Every row comes from one small tree of marks. The marks that hang from a mark follow it in brackets, in alphabetical order. Every link used is in the known rows. Which tree was each row made from?
Known rows:
vitare(loviz(megovi(nadug nenore(tise(zikipu)))) nena): [-29.7  -3.8   9.3  12.4   0.5   2.3  -1.6   2.7  -2.1 -18.6  16.6 -25.7
 -21.7  11.5   6.9 -20.3 -22.2   5.8  14.0   7.9  22.8 -15.8  -2.7   7.5]
vitare(loviz(megovi(nadug) tise)): [-24.7  13.2 -14.9  15.7 -35.4   3.8  16.4  -5.0   6.8  -7.0   4.5   6.2
   0.9  -1.8   3.6  -5.8 -12.8 -15.3  25.8   9.1  -5.2  -5.3  10.9   4.3]
nena(vitare): [ -8.8 -27.0  -6.7  -5.2  14.8  20.4  26.4 -16.7  -6.4   5.5  19.3 -16.6
   7.8   8.4  -1.2  -5.9  -4.7  -2.4  -4.8   8.4   9.1  12.5   2.7  15.1]
megovi(nadug(vitare(loviz))): [-30.2  -4.5 -12.0   9.0  19.3  41.3  30.2 -23.4  -6.0  -6.1  -2.9  11.7
  -3.5  10.6  -4.1   2.3 -26.0   2.8  26.0  14.8  32.5  -3.0  -9.7  -3.4]
tuve(megovi(nenore)): [ 12.9  19.4 -32.5  -1.3 -17.1  54.4   4.3  17.3  -4.6  19.8  -0.2 -10.6
  18.6   3.6 -12.7  -3.1  10.0 -16.6 -23.6   1.7  19.8 -21.1   8.3  -1.5]
zikipu(tise(loviz(megovi))): [ 33.8 -13.0   6.1   2.5  -6.9 -32.6  12.4 -17.2  17.2  -5.8 -19.3  -4.8
  10.6  15.1  -3.8   0.8  17.2  -1.3  -5.6  12.5 -36.3  17.7   9.0   1.1]
nena(vitare(loviz(megovi))): [-18.4 -18.7  -6.4   8.4   3.8  19.4  25.9 -15.6   2.1  -1.9  24.6 -16.5
  -4.2   3.5   3.1 -15.0 -19.9  -3.6   4.0  16.7   9.1   6.3  -0.2  22.1]
nadug(megovi(nenore) vitare): [-21.8   8.7  16.5  12.6   8.6  38.1   4.0  -9.4 -23.1   8.7   1.0  31.7
   3.7   9.7 -30.6  -1.6 -11.4  -9.5  19.6  36.2  37.9 -10.5   6.1  17.7]
tuve(megovi(nadug(vitare(loviz(tise) nena))) silel): [-26.1  39.5 -28.6   3.6  -9.9  57.3  41.2 -10.3  -4.1  15.4 -17.5   6.4
  10.7  12.1  -7.2  43.1 -15.9  11.6  13.7  19.4  52.0 -12.0  -6.5 -18.1]
zikipu(tise(loviz)): [ 35.3 -23.0   3.7 -10.6   3.8 -22.1  21.0 -22.0  21.7   0.0 -16.4 -15.9
  15.5  20.4 -13.5  -3.4  27.6  -0.8  -0.5  13.1 -29.3  19.1   5.9  -1.8]
tise(loviz(megovi(nenore))): [ 23.0   9.4  -8.1  15.4  -2.6 -17.9 -22.6  -5.1   5.7   9.9 -18.2  10.5
  -0.5  -3.4  -5.4 -17.3  10.3 -11.8 -12.7  12.5 -16.0   1.7  -9.4   8.7]
tise(loviz(megovi vitare) zikipu): [ 50.2  -7.2  20.6 -12.1   2.4 -44.7 -22.7   3.1  33.0 -21.6 -12.5  18.0
   2.2 -22.2  16.8  -8.5  14.6   6.7 -13.2 -22.4 -42.9  30.0   2.6  -3.2]
loviz(megovi(nadug)): [ -6.7  11.1 -13.1  34.2 -18.3   1.4   2.3   3.3 -18.8  -9.8 -12.1  31.5
   0.6  -0.6  32.7   8.3 -22.1  -9.4  -7.5   0.6  -3.3  -0.5  15.8   4.3]
loviz(megovi(nenore(tise(zikipu))) vitare(nena)): [  6.1  -9.1  13.1   4.2  -6.7 -48.0 -43.3  29.9  -2.8  -9.9  22.5  -0.7
 -25.4 -22.0  27.2 -12.5 -12.5   7.4 -11.5 -24.1 -14.2 -20.0  -3.0   2.8]
loviz(megovi tise(zikipu) vitare(nena)): [ -1.3   3.2  22.6 -12.8 -34.4 -65.6 -23.3   9.5  18.7 -31.5  19.9  13.7
  -7.0 -25.9  25.9  14.0 -11.8  13.7  16.2 -34.2 -39.7   0.0  14.7 -13.3]
nena(vitare(loviz(megovi(nadug nenore) tise(zikipu)))): [-28.0  -0.2  -3.7   0.3  -7.0  18.0  13.7  -9.7  -0.9  -3.1  12.0 -21.1
  -1.5   3.8  -6.7  -5.4 -14.9   0.0   5.4   3.8   3.3  12.3  -0.2  12.4]
megovi(nadug(vitare(loviz(tise))) nenore): [-42.1  17.1 -21.9   7.8   8.5  43.5  -1.7  -7.7 -15.3  15.1  -9.9  -1.8
 -10.1  12.2 -23.0  -4.1 -15.2  -0.4  21.1  12.6  39.4 -18.1 -21.5  -2.7]
nadug(vitare(loviz(megovi) nena)): [-38.9 -14.1  15.2  10.4  11.0   8.2  18.6 -28.7   7.6 -18.6  28.7   3.2
 -17.9   7.0  -4.7  -5.3 -38.8  11.9  40.4  28.1  33.9 -17.8  -9.8  12.7]
nena(vitare(loviz(megovi(nadug) tise(zikipu)))): [-26.7  -5.5  -0.1  -1.0  -6.2  14.6  24.2 -15.7   1.9 -10.9  14.6 -16.4
   1.9   3.5  -1.7  -1.7 -17.2   0.8   9.0   3.6  -1.8  17.2   4.3  10.6]
nenore(megovi): [ -7.8  -8.3 -23.8  17.9   6.9  18.1  -4.3  16.8 -21.6  25.9   9.8  16.4
  -4.6   5.2  22.8   5.8  14.3  -7.7 -14.5   0.6   8.1 -14.7   7.8   8.2]
loviz(megovi(nadug nenore) tise vitare(nena)): [-29.9  25.2  -8.6   7.1 -21.2 -39.9 -36.9  10.7  -5.3  -7.3   6.9   8.7
 -25.5 -20.1  12.0  10.5 -28.9  11.8  15.9 -22.1 -13.3 -28.1 -14.1 -21.1]
nenore(megovi tise(loviz zikipu)): [ 25.8 -15.5  15.1  -7.5  16.6 -17.0 -22.7  25.0 -16.9  16.4  -4.6  -4.3
   7.6  -1.4   3.6   1.3  45.5  -9.4 -36.4 -21.7 -32.0  15.8   8.3   4.9]
tise(loviz(megovi(nadug nenore) vitare) zikipu): [ 38.1   6.6  11.1  -6.6   9.6 -30.1 -35.3   9.0  21.2 -14.8 -25.0  14.5
  -5.5 -18.3  11.0  -7.9   9.7  10.1 -18.1 -24.1 -31.0  23.3  -9.8  -9.2]

Write each row's tree:
[  1.1 -16.6  17.6 -39.5 -13.1 -43.9  -4.9   0.5  26.5 -19.5  25.5  -9.0
   2.2 -15.0   5.0   6.3   9.4  13.5  25.1 -33.4 -24.5   2.7   8.4 -18.6]  loviz(tise(zikipu) vitare(nena))
[-38.2   0.6  -5.2  21.6   2.9  11.7   3.1  -5.8  -1.0 -12.4  18.0 -19.1
 -27.7  12.3   6.8 -20.8 -31.6   6.9  22.6  19.4  33.3 -26.4 -10.4   7.5]  vitare(loviz(megovi(nadug nenore)) nena)
[ 23.6 -23.3  19.8 -15.5  29.7 -31.9 -29.6  24.8  -8.9  10.2   7.6  -9.9
  -7.1 -10.4   7.5  -0.9  35.8   3.7 -29.5 -29.2 -31.0   7.3  -3.7  -3.7]  nenore(megovi tise(loviz(vitare(nena)) zikipu))
[-48.2  13.8  -3.9  12.3 -17.1  -1.5   0.5  -9.7   1.5 -11.2  16.3 -21.2
 -20.4  10.1  -5.4 -10.6 -26.1   3.6  33.9  14.5  18.4 -25.7  -7.1   0.1]  vitare(loviz(megovi(nadug nenore) tise) nena)
[ 33.6  -5.5  -4.0   4.9   6.9 -37.9 -16.3  -7.1  22.5  -2.2  -5.1  19.3
  -8.1 -21.7   7.3 -15.1   0.0  -2.9  -3.3  -0.5 -30.3   2.6 -14.8  -1.9]  tise(loviz(megovi vitare))
[ 43.1   0.7  21.9  -3.7  -6.4 -29.1 -13.4  -3.0  21.0 -20.0 -22.7  15.9
  15.4  -5.1  10.2  -4.5  20.3  -1.9 -17.0  -9.6 -35.5  35.9  14.7   5.5]  tise(loviz(megovi) zikipu)
[ 42.7 -24.4  25.1 -33.3  26.6 -34.0 -10.1 -10.2  38.6 -20.7  -0.9  -7.9
   0.8  -9.9   0.8 -13.6  21.6  16.1   0.2 -19.1 -24.3  25.3  -7.8 -10.2]  tise(loviz(vitare(nena)) zikipu)
[ 11.9 -19.9  10.9  -3.8   2.1  -6.7 -15.3  37.6 -29.0  15.2   8.3  -1.0
   9.9   0.3  20.2   7.1  38.9 -12.0 -34.9 -27.3 -20.2   8.8  25.6  10.1]  nenore(megovi tise(zikipu))
[-39.7  -1.9   5.4  -4.1  17.1  27.6  26.7 -27.6  -1.6 -18.8   1.3   0.3
  -3.6  13.8  -7.7  11.2 -26.6  14.5  35.1   6.7  29.0   1.0  -7.7 -10.6]  megovi(nadug(vitare(loviz(tise(zikipu)) nena)))
[-24.4 -19.3  -7.8 -11.4   0.7  20.8  33.4 -22.2   7.1   4.0  26.9 -29.1
   5.1   6.6 -15.7 -11.3  -5.3  -5.2  16.7  12.5   6.2   8.7  -0.9  14.0]  nena(vitare(loviz(tise)))
[-22.0  45.3 -34.9  10.1  -0.7  66.2  16.0   4.6 -18.7  31.0 -25.8   4.1
   3.9  14.0  -7.6  36.3 -11.2  12.5  -6.5  17.8  65.4 -21.6 -14.9 -13.2]  tuve(megovi(nadug(vitare(nena)) nenore) silel)
[-14.9  41.4 -33.2   6.9  -8.1  63.7  17.7  14.5 -19.5  36.3 -24.5  -2.7
   8.8   9.5 -14.3  27.5  -0.3  -0.2 -11.0  15.0  53.4 -17.1 -11.0  -7.8]  tuve(megovi(nadug(vitare(loviz)) nenore(tise)) silel)
[  0.2  -8.5   4.4   9.3  -4.9 -45.8 -41.4  26.5  -6.3  -2.2  24.3  -0.2
 -28.7 -21.2  23.6 -14.9 -17.4   4.4  -8.5 -16.6  -9.8 -28.4  -9.1   3.1]  loviz(megovi(nenore(tise)) vitare(nena))
[ 38.7 -18.3   5.2  -3.7  -0.5 -43.7   5.2 -13.0  25.7  -7.4 -11.9  -2.9
   1.5   3.7   0.6  -1.6  12.8   4.8  -2.9   3.7 -41.6  13.5   0.5  -5.1]  zikipu(tise(loviz(megovi vitare)))
[-19.8   0.7  47.1  -3.8  27.1  14.1  -5.7 -14.7 -20.8  -6.1   4.7   7.2
  -1.0  14.0 -41.5  -3.8  -8.1   3.1  17.8  28.2  30.3  -4.9  -2.0  11.6]  nadug(megovi(nenore(tise(loviz zikipu))) vitare(nena))
[  1.3  36.0 -41.1   9.9 -14.7  59.2  36.3   6.4 -11.4  24.6 -29.0  13.3
  20.9  10.2  10.3  38.7   1.0  -0.6 -12.9  10.2  41.1  -4.1   6.5 -14.3]  tuve(megovi(nadug) silel)
[ 28.2 -13.6  12.7   0.6  -5.2 -33.1  -6.9   3.8  -7.9   4.7  -4.1  -3.1
  14.0  -5.3  -5.8 -14.1  22.7 -23.7 -18.5  -2.5 -35.1  11.5   8.7  10.7]  nenore(tise(loviz(megovi)))
[-10.6 -15.1   0.4 -28.0 -10.0 -38.9  -1.0  -7.1  19.0  -6.0  30.9  -7.9
  -5.1 -14.8  -0.6   1.6  -0.4   7.3  32.7 -18.4 -16.0 -15.9  -3.8 -17.5]  loviz(tise vitare(nena))
[-22.4 -12.8  17.2   0.5  27.9  13.4  -5.9  18.1 -32.8   1.5   6.1  -4.4
  -7.9   7.9  10.1  15.6   6.6   7.2 -13.3 -18.7   5.4   2.1   2.9  -2.2]  nenore(megovi(nadug(vitare(loviz nena))) tise(zikipu))
[ 16.7  -6.6  -7.8  -5.4   0.3  -4.5 -24.6  16.5 -13.6  29.6  -4.7 -21.0
   7.3   4.2 -21.5 -27.3  34.6 -22.1 -20.1   0.6  -3.9  -7.3  -4.9  12.6]  megovi(nenore(tise(loviz)))
[ -5.5   5.6  35.3   0.0  13.3  20.5  -4.9  -5.7 -21.1   4.2  -6.2  21.7
   9.7   7.0 -40.2  -4.2   3.5 -10.8   8.3  24.9  18.1   4.5   5.9  16.0]  nadug(megovi(nenore(tise(loviz zikipu))) vitare)
[ -3.4  46.7 -49.0  12.3 -15.1  64.9  15.1  18.6 -18.2  39.3 -33.3   5.0
  13.3  11.6   0.8  30.9   6.6  -1.7 -20.9  10.7  50.6 -15.0  -3.4 -10.9]  tuve(megovi(nadug nenore) silel)
[ 24.1 -11.2   4.7  -1.4  10.8 -36.3  -2.8 -13.2  17.3  -7.1 -15.9 -13.2
  -9.3   9.6  -4.4  -1.3   3.7  14.5  -1.6   4.2 -27.3   4.4 -11.9 -11.6]  zikipu(tise(loviz(megovi(nadug nenore) vitare(nena))))
[ 15.6 -11.8   5.5 -36.2 -26.4 -37.2  -4.4   9.0  26.6  -9.5  15.2   5.7
  13.5 -23.0   6.8   5.6  21.6  -0.2  16.4 -36.3 -36.2  11.5  16.2 -13.2]  loviz(tise(zikipu) vitare)
[ 38.4 -22.6  34.4 -19.4   4.6 -52.0 -18.2  11.5   7.7 -15.5   2.7  -9.5
   7.5 -14.0   4.3 -11.9  22.3  -4.3 -18.5 -24.9 -43.0  21.6   8.2   0.6]  nenore(tise(loviz(megovi vitare(nena)) zikipu))
[ 25.0   1.2  -8.5   8.6  14.8 -27.9 -13.7 -10.1  15.9  -5.3 -14.4  21.9
 -10.7 -18.8   8.5  -8.9  -8.3   1.9  -2.7  -2.5 -25.5   4.0 -19.9 -10.0]  tise(loviz(megovi(nadug) vitare))
[ -0.3  41.8 -39.5   7.5 -16.2  55.4  11.9  25.3 -25.5  40.6 -31.4  -3.4
  17.0   9.9  -3.5  28.6  13.8  -7.0 -27.6   4.4  40.7 -13.0  -0.2 -10.0]  tuve(megovi(nadug nenore(tise)) silel)
[ -6.0  19.2 -23.7   2.2   2.6  66.6  31.1  -9.1  -6.9  -2.1  -7.6   7.7
  17.7   5.5  -9.7  19.9 -19.3  -2.7  -5.0   3.7  26.2 -10.6   2.5 -16.3]  tuve(megovi(nadug(vitare)))
[ 40.6 -10.7  29.0 -14.7  11.7 -49.5 -23.3  -3.2  33.2 -29.7  -4.9   8.1
  -5.5 -16.8  15.4  -8.1   6.1  16.2  -6.7 -19.9 -34.5  24.0  -3.5  -6.5]  tise(loviz(megovi vitare(nena)) zikipu)
[-24.7 -14.1  -9.7  11.2   8.6  26.2  27.5 -16.7  -2.8  -4.3  18.1 -14.6
  -6.4   4.8   3.6 -11.1 -26.2  -0.9   4.6  14.8  13.0   7.4  -4.0  15.9]  nena(vitare(loviz(megovi(nadug))))
[  9.8   1.7  17.2   3.0 -10.1  18.3  -4.6  20.4 -27.2  10.7  -4.7  10.6
  19.0   8.7 -16.0 -13.3  24.3 -26.7 -11.7  11.1   6.4   4.5  30.2  18.4]  nadug(megovi(nenore(tise(zikipu))))
